Each row comes from the steps of one path. Every step used is in the known rows, and no mark comes twice. Write the path behind each row, first mark first.
Known rows:
p-g: [-0.57  1.06  0.01 -0.63 -1.27  1.37 -3.64 -2.71  1.60 -2.09 -0.14  0.39
 -5.37  0.39 -0.99  2.15 -0.32 -1.26  0.37  0.34 -3.40 -2.69  2.43  0.18]
g-b: [ 3.92  0.63 -0.45 -0.72 -0.56 -1.43 -3.74  0.23  2.17 -2.72 -2.43 -0.97
 -5.22 -1.01 -1.21  0.24 -0.54  1.58  3.76 -1.03 -0.25 -1.55  0.68  2.39]
y-t-b: [ 3.19 -2.05 -0.90  0.90  1.87  0.71 -3.73  2.43 -0.34 -3.61 -3.70  3.85
 -4.99 -1.56 -3.13 -0.33 -0.45  0.70  4.52 -0.11 -1.70 -2.26  0.01  3.40]
t-y: [-1.06  0.25 -0.95  2.59 -2.31  2.33 -0.62  0.34  1.00 -4.02 -0.59  0.51
 -4.45 -1.04 -2.71  1.47 -0.73  1.50  3.99  0.07 -0.76 -2.41  0.46  1.17]
p-g-x-t-b-s-y: [ 0.62  1.83 -0.95  0.01  1.00  0.07 -0.74 -2.94  0.18 -2.85  0.46  0.15
 -5.33  0.50  0.91  1.66 -0.36 -2.42  4.42 -0.23 -2.52 -4.53  0.31  4.39]
s-b-t: [ 3.85  1.38 -0.59  0.49  1.98 -1.12 -1.50  1.31 -0.06 -0.48 -1.94 -0.29
 -4.96 -1.40 -2.77  1.27  0.13  0.59  5.08 -1.02 -2.29 -1.65  4.14  2.35]
b-t-y-s: [-0.32 -1.10 -1.29  2.07  3.29  2.36  2.58  1.59 -1.74 -2.37 -2.32  1.60
 -4.46 -2.69 -2.47  1.17 -0.22  0.00  6.61 -0.60 -3.52 -2.01 -0.48  1.54]
y-s-b-t: [ 0.56 -1.00 -0.25  0.58  2.29 -0.57 -0.20 -1.72  0.77 -1.90 -2.04 -1.01
 -4.72 -2.70 -0.91  1.62 -1.10  2.23  5.84 -0.44 -3.52 -1.05 -0.39  1.99]
s-b-t-x: [ 2.80  2.00 -0.72  0.87  1.59 -1.28 -0.57  1.46  0.28 -1.76 -2.30 -0.61
 -4.83 -1.37 -1.94  1.72 -0.60  1.02  4.91 -1.17 -1.79 -1.99  3.58  3.91]
k-x-g-y-t: [ 1.38 -0.14 -1.40  1.31 -0.38  0.79  0.35 -0.03  1.29 -3.93  1.03  0.30
 -4.51 -2.79 -0.22  2.27 -0.18  1.88 -0.48  0.75 -2.02 -2.96 -6.35  0.61]
y-t-x: [ 1.16 -0.96 -1.03  1.12  1.97  1.43 -0.15  2.15 -1.68 -5.34 -2.83  2.16
 -4.94 -2.50 -2.09  0.56 -0.38  1.95  1.99 -0.27 -1.16 -2.42 -1.89  3.59]
x-t-y-s-b: [ 0.16  0.08 -1.54  1.59  0.32  1.79  1.30 -0.18 -1.62 -1.30 -1.52  1.21
 -4.35 -2.73 -0.39  1.50 -0.60 -0.34  5.41  0.45 -2.37 -3.31 -1.05  3.57]
b-s: [-0.04  0.37  0.48  0.39  2.03  0.88  1.67 -0.90 -1.61 -0.92  1.78 -1.94
 -5.15 -1.04 -1.77  1.51 -1.07  3.19  5.73 -0.89 -1.57 -1.70  0.32  0.94]
k-x-g: [-0.16  0.81 -0.94  0.34 -2.87  0.44 -0.69 -0.03  2.19 -3.18  1.59 -0.75
 -4.53 -2.15  0.65  3.41 -0.94  2.83 -1.50  0.73 -2.31 -2.11 -4.66  0.97]
b-s-y-t-x-g-p: [ 1.50  0.72 -0.42  2.35  2.03  1.10  2.46 -2.20 -1.43 -3.10  2.26 -1.49
 -4.92 -1.28 -0.43  0.36  0.36  1.81  5.08 -0.57 -1.40 -2.44 -6.00  3.69]
x-t-b-s-y: [ 2.38  0.85 -1.09  1.19  1.43  0.82  0.08  0.85 -2.14  0.09 -1.04  1.60
 -4.61 -1.38 -1.57  0.69 -0.38 -0.54  6.87 -0.28 -1.79 -3.48 -0.22  5.48]
y-s-b: [-0.18 -0.76  0.07  0.58  0.12 -0.82 -1.57 -2.99  2.18 -2.68 -1.25 -1.87
 -4.77 -2.21 -0.72  1.85 -1.52  3.27  4.63 -0.08 -2.61 -0.94 -0.82  1.78]
p-g-y-s-b-t: [ 0.79  0.01 -0.36  0.83  2.54  0.84 -1.15 -4.19  1.49 -2.23 -0.93  0.26
 -5.17 -0.66 -1.16  1.30 -0.04 -2.30  3.86  0.03 -3.97 -3.54  0.37  0.12]
b-t-x: [ 0.71  1.06 -1.31  0.98  3.33  1.23  2.39  3.37 -2.16 -2.58 -2.94  1.14
 -4.82 -2.13 -3.12  1.55 -0.20  0.75  4.04 -1.12 -2.24 -1.99  1.43  3.51]
k-x: [-0.27 -0.06 -0.93  0.43 -1.96  0.64 -0.08  0.85  0.54 -4.27  0.21 -1.18
 -4.85 -2.49 -1.09  3.44 -1.27  4.60  0.31 -0.15 -1.38 -2.33 -2.12  0.30]
g-y: [ 2.80  0.32 -1.02  2.32  2.25  1.25  0.41 -0.41  0.31 -3.06 -1.07  0.11
 -4.98 -1.62 -6.07  0.06  1.09  1.12  3.78 -0.14 -0.01 -2.55  0.18 -0.21]
s-y-t-x: [ 1.94 -0.11 -0.92  3.66  0.23  1.60  0.23 -0.13 -1.31 -5.78 -0.78  0.49
 -4.24 -2.42 -2.97 -0.06  1.49  1.55  2.61 -0.48 -0.80 -2.86 -5.50  4.32]
y-t-x-k: [ 2.42  0.08 -1.16  1.25  2.60  2.01  0.64  2.59 -1.59 -5.28 -2.18  2.26
 -4.62 -1.90 -2.07  1.32 -0.96  2.86  0.01 -0.79 -0.51 -1.71 -1.79  4.13]

Which path is each row?
[ 0.51 -0.04 -1.37  0.33 -0.41  0.47  0.89  1.47 -1.10 -2.20 -0.25  0.21
 -4.72 -2.50  0.58  3.14 -1.92  2.75  3.60 -0.22 -1.95 -3.68 -2.42  3.24] | k-x-t-b-s
[ 2.93  1.20 -0.81  1.59  1.08 -0.45 -0.90  1.18  0.29 -1.26 -1.78  0.03
 -4.65 -1.28 -2.21  1.31 -0.17  0.21  6.21 -0.93 -2.10 -2.25  3.55  2.52] | s-b-t-y
[ 1.16  1.53 -2.45  0.76  1.71  0.35  2.70  1.21 -1.66 -4.23 -0.98  0.44
 -5.10 -1.59 -1.50  1.28 -0.09  0.33  5.06 -0.24  0.23 -3.62  0.29  4.81] | g-x-t-y
[ 1.73 -0.35 -0.58  0.79  2.22  1.83 -2.09 -2.66  0.38 -3.17 -0.98  1.89
 -5.34 -0.53 -2.26  0.48  0.79 -2.58  1.86  0.36 -2.96 -3.95  0.00 -0.32] | p-g-y-t
[ 1.03  2.66 -0.81 -0.74  0.69  0.72 -1.24 -2.32  1.82 -3.95  0.70 -0.24
 -5.37  1.25 -0.38  2.88 -1.05 -0.23 -0.52 -0.51 -1.56 -2.58  2.40  2.32] | p-g-x-k
[ 2.54 -0.84 -0.90  2.46  4.31  0.17  1.46 -2.03  0.61 -2.73 -1.87 -0.55
 -4.75 -2.63 -3.99  0.24  0.34  1.01  6.52 -0.36 -1.66 -2.42 -1.35  0.68] | g-y-s-b-t
[ 1.46  0.36  0.05  2.21 -0.39 -0.20 -2.27 -0.64  1.58 -2.16 -0.18 -0.10
 -4.61  0.15 -2.38  0.68 -1.47  1.84  7.96 -0.95 -0.97 -2.48  0.04  4.56] | t-b-s-y
[ 0.85  0.14 -1.40  1.28 -0.76  0.58  1.14  0.92 -1.21 -2.68  0.27 -0.12
 -4.46 -2.60  0.46  2.82 -1.30  2.61  3.91 -0.31 -1.80 -3.97 -4.00  3.71] | k-x-t-b-s-y
[-1.69 -0.77 -0.56  2.73 -1.94  1.09 -0.47 -2.11  2.33 -4.24 -0.81 -0.68
 -4.24 -1.73 -0.57  1.83 -1.76  2.22  5.96  0.08 -1.80 -2.22 -1.15  1.85] | t-y-s-b
[ 3.21  1.87 -0.55 -0.49 -1.79 -0.97 -3.95 -0.90  3.89 -1.06  0.00 -0.03
 -4.70 -0.63  0.47  0.59  0.06 -0.74  0.63  0.55 -1.82 -1.15 -2.55  2.81] | x-g-b
[-0.13 -0.18 -0.36  0.81  1.65 -0.77  0.14 -2.03  1.81 -2.27 -1.58 -1.03
 -4.47 -2.50  0.45  1.92 -1.46  1.70  4.76 -0.12 -3.61 -1.20 -1.99  3.42] | y-s-b-t-x-g
[-1.34 -0.68 -1.78  1.23 -1.19  1.78  2.39  0.54 -1.19 -3.70 -0.20  0.08
 -4.38 -3.61  1.04  3.45 -1.53  2.86  2.41  0.29 -2.35 -3.66 -4.62  1.93] | k-x-t-y-s
[-1.15  0.98 -1.29 -0.32  0.68  0.89 -0.12 -3.16  0.48 -3.68 -0.37  0.45
 -5.31 -0.28  1.33  2.20 -0.75 -2.15  3.10  0.34 -2.98 -4.19  0.16  2.99] | p-g-x-t-y-s
[ 3.06 -0.54 -1.04  0.46  2.15 -0.42 -0.71  0.95  0.78 -2.69 -3.42  0.23
 -4.81 -2.07 -0.26  0.11 -0.61  0.04  7.07 -1.39 -1.93 -2.08 -0.84  2.88] | g-b-t-y-s
[ 1.95  2.07 -1.43  1.14  3.97  1.88  3.13  3.70 -1.91 -2.54 -2.23  1.23
 -4.51 -1.58 -3.13  2.32 -0.72  1.58  2.07 -1.61 -1.61 -1.28  1.62  4.04] | b-t-x-k
[ 2.34 -0.38 -1.08  0.66  1.30  0.44 -1.30  1.46  0.06 -4.69 -2.41  2.18
 -4.76 -2.27  0.00  0.16 -0.37  0.42  1.38  0.07 -1.49 -2.38 -3.97  4.60] | y-t-x-g-b
[ 1.03  0.13  0.08  0.84  0.08 -0.38 -2.70  0.20  1.71 -1.49 -0.88  0.37
 -4.97  0.33 -2.20  1.10 -2.36  2.13  7.66 -0.79 -1.12 -2.05  2.36  3.82] | t-b-s
[ 0.85 -0.10  0.15  2.64  2.45  1.29  3.00 -1.30 -2.77 -3.38  1.86 -1.55
 -4.59 -1.88 -1.17  0.49 -0.01  2.71  6.20 -1.15 -1.30 -2.83 -4.71  3.37] | b-s-y-t-x
[ 0.89 -0.08 -1.43  2.00  2.78  2.41  1.95  2.93 -2.16 -1.94 -2.19  1.96
 -4.58 -2.04 -3.50  0.97  0.42 -0.55  5.79 -0.76 -2.78 -2.27  1.35  1.51] | b-t-y
[ 2.97 -0.60 -0.78  3.27  0.73  1.76 -0.64 -0.29 -1.72 -4.56 -0.47  0.82
 -4.39 -2.49 -3.84 -0.52  2.25  1.13  2.83 -0.29 -1.31 -2.55 -4.98  2.67] | s-y-t
[ 1.56 -0.53 -0.32  0.94  2.71  1.35 -2.16 -2.93  0.67 -2.75 -0.73  1.81
 -5.31  0.03 -1.48  0.40 -0.18 -2.54  4.22  0.01 -3.02 -4.26  0.06  0.74] | p-g-y-t-b-s
[ 0.40  2.82 -0.56  1.45 -1.83 -0.68 -0.06 -1.22  2.82 -4.04  0.45 -1.63
 -4.34 -0.81  1.41  1.48 -1.22  1.31  2.15 -0.38 -0.58 -2.36 -4.50  5.99] | t-x-g-b-s-y
[ 0.28  0.80 -2.35  0.83  2.09  0.34  3.17  0.25 -1.40 -4.49 -1.13  0.13
 -5.02 -2.06 -0.78  1.37 -0.46  0.70  5.65 -0.11 -0.29 -3.45 -1.07  4.87] | g-x-t-y-s
[ 1.98  0.07 -0.82  0.80 -1.26 -0.48 -0.15 -0.83  1.52 -3.75  1.76 -1.19
 -4.40 -2.54  2.69  2.09 -0.66  2.29  1.06 -0.04 -2.19 -2.85 -8.30  2.40] | k-x-g-b-s-y-t
[ 1.11 -1.23 -0.82  2.41  2.99  1.24  1.28 -2.34  0.79 -3.65 -1.32 -0.47
 -4.82 -2.55 -4.61  0.27  0.27  1.82  4.90  0.03 -1.11 -2.22 -2.57 -0.09] | g-y-s
[ 1.81  0.71 -1.19 -0.19 -1.29 -0.55 -0.78  0.67  2.12 -2.83  0.36 -0.56
 -4.59 -2.36  1.83  2.67 -0.89  1.67  0.28  0.05 -2.52 -2.29 -4.97  1.84] | k-x-g-b-t
[ 0.74  0.04 -0.37 -0.58  0.72  0.36 -2.87 -2.69  1.95 -2.42 -1.95  0.53
 -5.16 -0.32  1.76  1.24 -0.89 -2.70  4.11 -0.50 -4.16 -3.22  0.27  1.62] | p-g-b-t-y-s
[ 2.30  1.42  0.12 -0.02  0.86  0.26 -1.99 -3.35  1.41 -3.38  0.27 -0.71
 -4.98  0.53  2.51  1.45 -1.24 -0.84  2.31 -1.23 -2.34 -3.39 -1.81  3.47] | p-g-b-s-y-t-x-k
[ 1.53 -0.47  0.26  2.41  2.95  1.42  2.41 -1.47 -2.98 -2.50  2.09 -1.35
 -4.67 -1.90 -1.75  0.17  0.45  2.32  6.31 -1.03 -1.67 -2.54 -4.35  2.21] | b-s-y-t
[ 1.84 -0.42 -1.02  2.73  3.83  0.12  1.98 -1.87  0.82 -3.64 -2.13 -0.73
 -4.68 -2.62 -3.42  0.56 -0.17  1.35  6.40 -0.54 -1.28 -2.67 -1.74  1.77] | g-y-s-b-t-x
